Every row comes from one small tree of marks. Brackets hold a mark, then the marks that hang from it, in alphabetical order. Every link used is in the known rows. Which tree was each row made from?
Known rows:
{vifu {girib daribi fole peda pozoz vusom}}: -0.207 -0.807 -0.305 1.912 -0.012 -5.040 -1.681 0.885 -2.589 -0.043
 5.241 -1.250 1.808 0.645 -5.126 2.590 1.745 2.653 -1.411 0.387 2.928
{girib daribi peda pozoz vifu}: -0.370 1.993 -2.311 1.790 0.502 -1.359 -1.518 0.976 -1.160 -1.480 2.501
 -2.278 1.074 0.296 -3.827 1.137 -0.941 2.062 -1.527 0.836 2.316
{girib daribi peda}: 1.656 0.717 -1.069 0.623 0.999 1.025 2.471 0.870 -0.297 -0.742 -1.001
 -1.072 0.649 -0.692 -0.265 0.359 0.815 2.698 0.128 1.694 1.062
{girib fole peda pozoz vifu vusom}: -0.530 0.739 2.047 1.199 0.950 -4.694 -3.492 0.542 -0.758 -0.954 3.852
 -2.563 1.576 0.193 -5.642 0.822 -1.249 0.029 -2.893 -2.895 2.217
{daribi {girib vifu}}: -0.405 0.698 0.211 0.317 -0.731 1.623 1.828 -0.450 5.067 1.091 -2.930
 0.588 -0.336 -0.145 0.963 -0.642 -0.885 -2.537 -0.964 -1.054 -1.625
{daribi girib}: 0.511 -0.663 0.787 -0.561 -1.101 3.141 3.946 -1.038 2.948 2.124 -4.179
 0.955 -0.024 -0.457 2.572 0.906 -0.114 -2.787 0.157 0.201 -1.870
{mabep nipaf pume}: 0.980 1.259 -0.053 -2.730 -1.475 7.130 1.394 0.716 -1.935 2.880 -9.055
 5.102 -2.217 -0.633 5.069 -2.419 2.218 -0.489 1.618 2.066 -2.919
{vepe {mabep nipaf pume}}: 0.719 1.393 0.757 -1.085 -1.268 8.086 0.497 -1.401 -0.462 1.339 -7.938
 5.161 -3.845 -1.411 7.308 -3.336 3.161 -0.653 1.420 3.826 -2.227
{girib {pozoz nipaf} vifu vusom}: 0.066 0.763 1.614 -1.305 1.051 -0.409 -1.634 -0.038 -0.734 -1.515 0.618
 -1.955 -0.686 2.224 -0.773 0.624 -4.765 -2.508 1.882 -2.075 -0.825
{vifu {girib daribi peda}}: 2.219 0.536 -1.798 1.506 -0.143 0.471 2.406 0.269 0.924 -0.089 -0.740
 0.997 0.122 0.524 -1.535 0.523 2.740 3.770 1.039 2.215 0.925
{vepe {mabep nipaf}}: 2.006 0.746 2.297 -0.808 -1.087 7.105 1.788 -1.982 0.754 0.470 -6.931
 2.548 -3.355 -0.352 6.534 -2.627 0.889 -0.709 1.813 4.736 -1.228
{pozoz nipaf}: 2.635 -0.403 1.799 -2.321 0.314 5.833 3.905 -1.490 0.058 -0.531 -5.052
 0.669 -1.555 0.751 3.851 -1.786 -2.896 -1.957 2.673 -0.137 -2.392
{peda girib}: 0.963 -1.623 -0.384 0.390 -0.597 5.549 4.174 -0.480 2.427 1.872 -3.923
 1.378 -1.211 0.458 2.450 1.200 0.286 -1.463 0.328 0.779 -2.214
{vifu {girib daribi}}: 1.737 0.306 -1.088 1.750 -0.584 2.402 3.698 0.349 1.688 0.888 -2.489
 1.035 -0.613 1.359 -0.043 1.149 1.019 1.016 1.368 1.903 -0.084
{vifu {girib vusom}}: 2.353 -0.006 2.108 0.547 0.288 1.315 3.031 0.025 2.968 1.267 -3.148
 1.385 -0.878 2.242 -0.438 1.860 0.452 0.066 2.803 -0.677 -1.119
{pozoz {nipaf {mabep pume}}}: 2.175 0.391 -0.595 -1.919 1.086 6.700 2.808 -0.932 0.159 0.437 -7.057
 2.885 -1.616 -1.160 6.755 -3.027 1.449 -0.666 3.114 -2.318 -2.832
{nipaf {mabep pume vepe}}: 1.315 1.725 0.180 0.072 -0.504 5.721 2.214 1.600 1.276 3.065 -7.682
 3.638 -2.214 -3.108 5.059 -1.583 5.654 0.921 4.704 -1.638 -1.377
{peda {girib daribi}}: -0.014 -1.405 -2.597 1.624 0.055 3.342 3.278 0.606 1.292 0.835 -1.135
 0.322 -0.425 0.241 2.209 1.868 0.778 -0.125 -0.222 2.828 -1.276
{mabep nipaf pume vepe}: 0.235 2.232 1.085 -2.994 -3.000 6.113 -0.158 2.130 -2.536 3.727 -8.687
 6.071 -3.602 -2.426 4.793 -3.505 4.729 0.885 4.604 3.271 -2.550
{daribi {girib pozoz}}: -0.522 -1.093 0.302 -0.645 -1.766 2.479 2.195 -1.520 -0.114 2.874 -2.087
 0.274 0.648 0.138 0.500 2.769 -1.022 -3.124 -0.503 0.082 -0.785

Write each row's tree:
-1.696 -0.664 -0.326 -1.075 -1.155 -2.636 -2.748 -1.945 -0.684 -0.747
 3.238 -0.526 1.224 -1.216 -1.376 -2.526 -1.613 -1.221 -3.228 -1.164
 0.687 | {daribi {girib fole peda {pozoz nipaf} vifu}}
-1.566 -0.063 -2.254 2.406 1.103 -1.339 0.042 2.198 3.013 -0.806 2.340
 -1.023 -0.541 1.128 -0.124 1.788 0.434 0.331 -0.456 0.639 -0.934 | {peda {girib daribi vifu vusom}}
1.400 -0.567 1.558 -2.599 1.334 -0.909 -0.803 -1.120 -3.862 -1.081 1.185
 -1.318 0.059 1.020 -0.746 1.436 -2.783 0.223 2.458 -1.038 0.209 | {girib peda {pozoz nipaf} vusom}
0.466 -0.021 -1.266 1.524 0.402 -3.205 -0.600 0.777 -1.780 0.177 3.502
 -0.586 0.969 1.612 -3.956 3.753 1.454 2.982 1.235 1.194 2.132 | {vifu {girib daribi peda pozoz vusom}}
-1.782 -2.386 -2.165 2.093 -1.398 0.914 0.275 0.063 -2.368 1.057 2.631
 -1.204 1.042 -0.037 -0.596 2.627 0.120 -1.243 -3.736 1.483 0.647 | {peda {girib daribi fole pozoz}}
-0.754 -1.457 2.067 -0.332 0.228 -3.802 0.208 -0.084 1.582 0.739 1.783
 -0.279 1.516 -1.592 -0.853 0.371 1.356 0.107 -1.854 -1.660 0.206 | {daribi {girib fole peda vusom}}
-2.283 -0.807 0.489 -1.433 0.118 -5.838 -4.201 -1.116 -0.760 -1.361
 5.636 -1.317 1.308 -0.691 -2.389 -0.966 -1.518 -1.156 -2.289 -2.065
 0.685 | {daribi {girib fole peda {pozoz nipaf} vifu vusom}}
1.144 -0.391 -2.514 -0.408 -0.752 0.236 0.161 -1.288 -3.061 -0.752 2.009
 0.413 -0.060 1.104 -1.470 0.459 0.365 1.924 1.477 2.586 1.305 | {vifu {girib daribi peda {pozoz nipaf}}}
-1.144 -0.740 -1.181 -0.527 -0.612 -2.461 -2.533 -1.875 0.182 -0.713
 2.549 -0.599 1.269 -1.991 0.564 -2.791 0.106 -0.720 -2.843 -1.978 1.127 | {daribi {girib fole peda {pozoz {nipaf mabep}} vifu}}
-0.646 -1.228 0.298 0.306 -0.155 -2.897 -1.313 0.018 -3.280 -0.372 4.252
 -1.092 0.916 1.533 -1.917 1.106 -1.090 -0.047 0.028 0.245 1.144 | {vifu {girib daribi fole {pozoz nipaf} vusom}}
-1.618 0.750 -0.786 1.190 1.998 -4.601 -3.683 1.323 -1.897 -2.651 5.112
 -3.788 1.485 -0.035 -0.254 -0.786 -1.871 -0.203 -1.347 -2.434 1.839 | {girib daribi fole {pozoz {nipaf mabep}} vifu vusom}
-0.762 -0.027 -1.128 -1.989 -0.834 -0.796 -1.638 -1.879 -0.028 -0.609
 1.317 0.064 0.026 -0.456 -0.286 -1.207 -2.007 -1.056 -0.532 0.002
 -0.137 | {daribi {girib peda {pozoz nipaf} vifu}}
0.721 -1.497 2.190 -1.533 -0.980 3.224 0.750 -1.805 -3.718 0.084 -1.219
 -1.216 0.429 0.424 0.517 -0.711 -3.640 -3.255 -1.094 -1.211 -0.088 | {girib fole {pozoz nipaf}}
-2.065 0.364 0.241 0.550 1.223 -4.415 -3.949 1.302 -2.928 -2.720 5.728
 -3.813 1.237 1.030 -2.387 -0.316 -3.808 -1.203 -2.126 -1.459 1.326 | {girib daribi fole {pozoz nipaf} vifu vusom}
-0.221 0.733 -0.497 0.054 -0.342 -0.455 0.724 -0.526 4.501 0.187 -1.189
 0.743 0.277 -1.013 -0.217 -1.039 0.424 0.132 -1.008 -0.183 -0.596 | {daribi {girib peda vifu}}
2.917 0.609 1.762 -1.931 -0.164 5.029 2.623 -0.418 0.528 0.310 -5.715
 1.283 -2.652 -1.390 6.359 -2.972 0.720 0.270 6.100 -0.400 -1.294 | {pozoz {nipaf {mabep vepe}}}
-0.900 1.457 0.110 2.249 2.153 -6.110 -2.745 2.624 1.172 -2.795 4.573
 -3.033 1.821 -0.467 -4.142 -0.927 0.353 2.890 -2.849 -1.442 2.200 | {girib daribi fole peda vifu vusom}
-1.647 0.344 0.037 -0.022 0.133 -4.335 -2.325 -0.023 0.957 0.416 3.013
 -0.991 1.078 -0.114 -2.706 2.146 -0.647 -0.534 -0.711 -1.141 0.642 | {daribi {girib peda pozoz vifu vusom}}
-1.516 1.291 0.969 2.686 1.620 -3.965 -1.297 2.895 2.061 -1.952 2.644
 -2.951 1.189 0.378 -2.530 -0.299 -0.943 0.125 -2.591 -1.919 0.855 | {girib daribi fole vifu vusom}
-3.357 -1.586 -2.131 1.232 0.429 -3.444 -3.739 0.702 -1.735 -1.852 6.678
 -2.403 0.455 0.893 -1.268 0.564 -1.870 -1.255 -2.434 0.096 0.258 | {peda {girib daribi fole {pozoz nipaf} vifu vusom}}
-0.415 -1.063 -0.514 -0.055 0.252 -4.976 -2.699 -0.148 -3.838 -1.446
 5.910 -1.054 1.319 0.801 -3.449 0.328 0.448 2.312 -0.455 0.663 2.256 | {vifu {girib daribi fole peda {pozoz nipaf} vusom}}
-2.387 -0.435 1.064 0.510 -0.256 -5.898 -3.406 -0.046 0.599 0.169 4.845
 -1.651 2.075 -0.701 -3.975 1.029 -0.440 -0.684 -3.563 -2.095 1.526 | {daribi {girib fole peda pozoz vifu vusom}}
-0.598 0.739 0.482 -0.031 0.882 -3.580 -0.439 0.316 4.248 -0.263 1.034
 -0.054 0.439 -0.381 -1.208 0.199 0.493 0.630 -0.241 -1.303 -0.383 | {daribi {girib peda vifu vusom}}
2.597 -0.271 1.395 0.313 0.845 -0.551 2.046 0.121 2.485 0.662 -1.169
 1.498 -0.471 1.503 -1.981 1.219 1.781 2.441 2.651 -0.327 -0.080 | {vifu {girib peda vusom}}
